Each row comes from the steps of one walk. Every step used is in the known rows, and no mark comes twice. Write the walk behind each row, first mark first.
Known rows:
suni dipa nimip meved: [ 3.29  0.02 -3.62  0.33 -0.90  0.23  1.23  0.82 -3.11  0.81 -0.29 -1.33
  2.79 -0.27  1.41  1.56  3.71  1.76  0.45 -3.38 -1.42 -2.63 -3.05 -1.13]
deta dipa: [ 0.99  0.58 -0.60  3.98  2.07 -3.13 -1.67 -3.06 -1.97 -2.44 -1.38  0.62
 -0.18  4.10 -3.09  4.82 -4.91  1.38  0.41 -2.70  2.62  1.71 -0.45  0.30]
suni meved: [ 2.59  1.41 -2.53  1.12 -0.04 -2.28 -2.80 -0.31 -2.60 -3.17 -0.44 -0.50
 -0.11  2.20 -0.54  0.34 -3.62  3.17  3.32 -2.87  0.71 -0.53 -1.77 -0.54]
deta meved: [ 3.20 -0.95 -1.64  4.99 -1.27 -1.16 -2.83 -0.74 -1.66 -1.54 -1.54 -1.19
  0.40  0.41 -1.64  4.53 -4.92 -0.48 -0.28 -2.62  3.57  2.01 -1.12  0.22]
digim meved suni dipa: [ 0.58 -1.00 -0.19  2.68  0.51  3.43  1.48 -0.37 -0.46 -2.06 -4.84  0.76
 -1.33  1.24 -4.55 -0.59  2.52  4.79 -2.15 -3.09 -0.22 -2.00 -2.32 -0.65]
digim meved nimip: [ 1.06 -2.45  1.87  1.82  1.67 -0.29  0.49 -0.52 -0.71 -3.29 -1.56  2.29
 -4.71 -3.40 -3.36  0.05 -2.51  1.04 -0.49 -4.49  0.94  0.33  0.88 -0.09]
dipa nimip meved nenipa: [ 4.22 -0.40 -1.94 -1.26  0.44 -1.50  0.76 -2.12 -3.43 -1.03  0.87 -1.32
  0.44 -0.78  2.25 -0.27 -1.00 -0.16 -0.24 -3.38 -1.10 -1.51 -1.89 -1.93]
dipa deta meved suni: [ 3.42  0.58 -0.78  5.10  0.42  1.10 -2.01 -2.12 -2.01 -1.59 -2.74 -0.87
  1.48  2.65 -3.52  4.34 -4.18  0.25 -1.63 -0.39  2.72  0.69 -2.83  0.14]
suni meved nenipa dipa: [ 2.04  1.41 -1.83 -1.84 -1.07 -3.87 -0.20 -1.61 -3.15 -1.57  0.24 -1.05
  0.93  2.87  5.16 -3.86 -4.11  1.48  0.88 -2.06  1.59  0.26 -0.32 -0.22]
nenipa dipa: [ 1.07  0.52  0.27  0.70 -1.79 -2.10 -0.11 -1.39 -0.43  0.21  0.24 -2.20
  0.21 -0.42  1.21 -0.94 -2.16  1.89  0.27 -3.34  1.93  0.54  0.35  2.18]
nenipa dipa deta: [ 1.56  2.51  0.24  2.02 -1.15 -1.88  0.79 -1.28 -0.62  0.85  0.33 -1.17
  0.71  1.21  1.12 -0.23 -2.03  0.49  0.82 -1.78  1.95  1.07  0.05  1.93]
meved suni dipa: [ 0.80  0.05 -2.47  3.36  0.39  1.36  0.97 -1.63 -2.83 -1.37 -4.70 -0.83
  1.71  3.03 -1.54  0.01  0.70  3.83 -0.61 -1.76  0.14 -2.62 -3.00 -1.04]
suni meved digim: [ 2.99  2.57 -1.74  0.80 -0.98 -2.37 -3.73  2.68 -4.29 -1.55  0.07  1.02
 -2.17  1.26 -0.80 -1.03 -2.92  4.19  1.95 -3.48  0.53 -0.43 -0.37  1.38]
deta meved nenipa: [ 3.53 -1.14 -2.07  4.52 -0.92 -2.43 -1.58 -2.05 -3.02 -1.73 -1.82 -0.17
  0.18  1.40  1.49  2.35 -6.03 -2.55 -0.96 -1.61  3.57  2.06 -0.60 -1.79]
nimip dipa nenipa: [ 2.61 -3.30 -1.60 -2.64  0.39 -2.06 -0.13 -0.95  0.86 -0.60 -0.21 -0.32
  2.09  0.07  1.16  3.37  0.63  1.69 -1.80 -3.88  0.08  2.94 -0.15  0.91]
digim meved nenipa dipa: [ 1.13 -0.76  1.85 -0.50 -1.25 -1.11  2.05 -1.53  0.37 -1.04 -0.41  0.24
 -2.76 -0.84  1.39 -3.88 -1.69  0.98 -2.18 -3.72  1.71  1.22  1.57  0.63]
nimip dipa: [ 1.50  0.57 -1.01 -0.46  0.36 -1.80  0.27 -1.27  1.11 -0.35 -0.42 -0.95
  0.58 -0.32  1.02  2.33 -0.94  1.06  0.32 -3.00  1.83  1.85 -1.74  0.24]
nimip dipa deta meved: [ 3.51  1.25 -1.65  2.28 -0.36 -1.07 -0.68 -0.23  0.92  0.52 -0.54 -0.14
  2.93  1.54  0.73  6.45 -2.46 -2.63 -1.03 -0.60  3.90  3.89 -2.73  0.38]
suni dipa deta: [ 1.48  2.51 -2.57  5.47 -0.43 -0.41  2.00 -0.74 -2.11  0.24 -2.32  1.44
  1.67  3.44  0.60  1.35  0.86  0.27  1.44 -0.92  0.55 -0.55 -1.71 -1.38]
nimip meved nenipa: [ 2.21  0.33 -2.72  2.28  1.09 -1.90  1.12 -1.59 -3.36 -0.80  0.81 -0.91
 -0.40 -2.74  3.11 -0.83 -2.27 -0.77  1.34 -2.37  1.25 -1.31 -1.58 -3.50]
suni meved nimip dipa: [ 1.64 -0.79 -1.79 -3.45  2.38 -3.14 -0.82  0.11 -1.75 -2.52 -0.33  0.68
  1.02  0.03  2.44  0.97 -3.13  1.01  1.74 -2.70  1.12  0.69 -2.16 -0.42]
nenipa dipa deta meved: [ 3.19  1.14 -0.41  2.91 -2.59 -1.91 -0.85 -0.07 -0.76  1.06  0.07 -1.32
  2.26  1.17  1.23  3.06 -3.60 -1.41 -1.03 -1.08  4.23  2.84 -0.17  2.23]

Which walk is each row?
[ 3.57 -0.36 -0.94 -1.84  1.54  1.30 -0.38 -1.82 -2.74 -1.45 -0.59 -3.24
  1.06 -0.84 -3.14  1.39  0.18  3.60 -0.86 -3.54 -1.71 -3.32 -3.74  0.45] => dipa nimip meved suni
[ 3.38 -1.15  2.88 -3.85 -1.82 -0.69  1.74 -2.30  0.35 -1.17  0.19 -0.11
 -1.92  0.89  0.64 -3.33 -1.09  1.31 -3.77 -4.63 -0.78  1.05  1.16  1.80] => digim meved nenipa dipa nimip
[ 2.99 -4.42 -2.37 -6.02  2.30 -3.61 -0.93  0.01 -2.10 -2.66 -0.31  1.20
  2.47  0.40  2.95  2.46 -1.30  1.81 -0.34 -3.66 -0.31  1.85 -0.48 -0.16] => suni meved nimip dipa nenipa
[ 3.61  2.23  0.46  3.22 -3.43 -1.88 -1.57  2.76 -2.47  2.83  0.39  0.06
  0.31  0.16  0.86  1.59 -2.76 -0.49 -2.17 -1.85  3.92  2.94  1.23  4.01] => nenipa dipa deta meved digim
[ 1.07 -1.71 -0.17 -1.29  2.07 -2.45  0.92 -1.20 -0.45 -1.08 -0.99  0.41
  0.17 -1.80  1.78  1.87 -2.21 -0.57 -0.14 -3.06  1.89  1.29 -1.22 -0.17] => meved nimip dipa
[ 1.81 -0.22 -1.95  1.68  2.12  1.26 -0.01 -1.24 -2.63 -0.98 -1.04 -2.84
  0.31 -2.97 -2.36  0.76 -0.76  3.31  0.72 -2.40  0.75 -3.06 -3.61 -1.23] => nimip meved suni
[ 1.67  1.63  1.89  0.79 -0.65 -0.45  3.15 -2.01  0.36 -0.35  0.02  1.46
 -2.29  0.78  1.38 -3.09 -1.45 -0.47 -2.28 -1.97  1.20  1.61  0.97  0.17] => digim meved nenipa dipa deta
[ 2.57 -1.00 -2.50  6.28  0.04 -0.92  0.84  0.36 -4.21 -0.25 -3.07  2.64
  2.71  1.68  1.09  4.07 -1.96 -3.21 -0.50 -0.40  2.79  0.90 -1.31 -2.01] => suni dipa deta meved nimip
[ 3.28 -0.16  1.08 -2.92 -2.30 -2.18 -0.28 -1.69 -0.68 -0.15  0.63 -2.53
  0.75  1.44  0.67 -0.51 -1.51  2.24 -1.15 -4.30 -0.47  0.54  0.25  3.95] => nenipa dipa nimip
[ 4.03 -0.05 -1.67 -0.67  0.03 -0.76 -0.54 -0.46 -2.10 -0.83  1.38 -2.15
  0.28 -1.96 -0.67  1.95  0.42  1.43  1.01 -4.17 -1.02 -1.55 -2.25  0.20] => dipa nimip meved
[ 3.45 -0.04  0.56 -3.46 -2.04 -2.86  0.95 -3.18 -2.08 -0.32  0.13 -1.54
  0.86  2.49  3.48 -2.33 -2.37  0.18 -2.10 -3.50 -0.41  0.37  0.44  1.78] => meved nenipa dipa nimip
[ 3.77  0.93 -1.84  1.96  0.11 -2.19  0.69 -2.14 -0.25  0.25 -0.98  0.91
  2.65  2.77  3.63  4.10 -3.93 -4.32 -2.09  0.03  3.81  3.94 -2.30 -1.70] => nimip dipa deta meved nenipa
[ 1.65  0.10 -1.65 -0.71 -0.45 -2.50  2.24 -1.08 -2.59  1.01  1.67 -2.60
  0.83 -3.26  5.51 -2.62 -1.64 -0.41  0.22 -2.32  2.04 -1.00 -0.31 -1.40] => nimip meved nenipa dipa
[ 2.34  1.75 -1.90  2.35 -0.44 -0.70 -1.02  3.25 -3.51  1.13  1.28 -0.40
 -2.44 -4.77 -0.21 -0.12 -0.23  2.45  1.03 -4.06  1.14 -1.24 -0.37  0.16] => nimip meved digim
[ 2.86 -0.44 -1.32 -0.15 -0.27  1.40  0.56 -2.30 -2.92 -1.58 -4.28 -1.16
  2.25  4.47 -2.48  0.68  1.55  4.18 -2.21 -2.93 -2.39 -2.61 -3.40  0.48] => meved suni dipa nimip
[ 3.81  0.82  0.28 -3.86 -2.49 -1.26 -0.10  3.28 -3.08  2.78  2.72 -2.25
 -0.12 -3.87  1.55 -1.30  1.27  3.13 -1.43 -4.98 -0.64 -0.86  0.39  4.04] => nenipa dipa nimip meved digim
[ 3.00 -1.60 -0.98  3.78  0.12  0.69 -2.59 -1.78 -2.18 -2.14 -3.22 -2.19
  0.92  1.07 -3.66  3.66 -4.84  1.49 -1.83 -2.10  2.99  0.22 -2.58  0.54] => deta meved suni
[ 0.76 -2.50  1.67 -1.89  2.22 -0.22  1.69 -0.29  1.93 -1.95 -0.89  2.03
 -2.69 -3.70 -0.84  0.99 -0.78  0.52 -1.64 -4.22  1.50  1.98 -0.35  0.03] => digim meved nimip dipa
[ 1.33  2.35 -2.29  4.35  0.74  1.46  1.74 -1.88 -2.80 -0.63 -4.29  0.55
  1.97  4.40 -1.47  0.49  1.10  2.20 -0.23 -0.28 -0.08 -2.35 -3.29 -1.23] => meved suni dipa deta
[ 2.29 -3.54 -3.46  2.00 -1.02 -1.08  0.38 -0.34 -2.49 -0.61 -2.40  0.95
  2.35  2.13  1.04  2.06  2.47  2.27 -1.01 -3.55 -0.82  0.28  0.23 -0.72] => suni dipa nenipa
[ 2.65 -1.33  0.74 -0.84 -0.21  3.74  1.25 -0.79 -0.74 -2.41 -4.35  0.51
 -0.54  3.16 -5.09 -0.11  3.04  5.13 -4.05 -3.90 -2.64 -2.32 -2.63  0.66] => digim meved suni dipa nimip
[ 2.02  2.39 -0.20  1.52 -0.88 -2.70  2.30 -3.08 -1.76  0.65  0.03  0.11
  0.46  2.44  4.36 -2.26 -3.25 -1.58 -0.31 -0.97  1.62  1.14  0.48  0.03] => meved nenipa dipa deta
[ 1.52  2.23 -3.54  3.87  1.64  2.31  2.42 -0.08 -3.48  0.60 -2.37 -0.69
  3.26  0.34 -0.23  0.60  3.22  1.96  0.63 -0.17  0.06 -3.79 -4.60 -2.87] => nimip meved suni dipa deta
[ 1.04  0.16 -3.62  2.57  1.13  1.74  1.50  0.52 -3.58 -0.03 -2.60 -1.86
  2.48 -1.20 -0.21  0.19  2.76  3.42  0.37 -1.61  0.20 -3.96 -4.19 -2.65] => nimip meved suni dipa
[ 3.39 -0.29 -0.57 -3.76 -1.56 -1.25  0.53  0.04 -1.37  1.12  2.43 -3.94
  2.16 -2.56  1.67  0.04  0.86  1.93 -0.42 -4.10 -0.22 -1.07 -1.18  2.33] => nenipa dipa nimip meved
[ 3.67  1.24 -2.59 -0.20 -1.95  0.15  0.53  3.93 -4.71  2.17 -0.19  0.26
  0.79 -1.37  0.79 -0.11  4.24  2.83 -0.76 -4.08 -1.68 -2.28 -1.55  0.37] => suni dipa nimip meved digim
[ 3.60 -6.90 -1.21 -2.28  0.87 -2.96 -0.91  0.06 -1.28 -1.16 -0.98  0.82
  2.93 -1.77  2.00  6.27 -2.35 -1.75 -3.54 -3.56  2.40  4.41  0.30  0.64] => deta meved nimip dipa nenipa
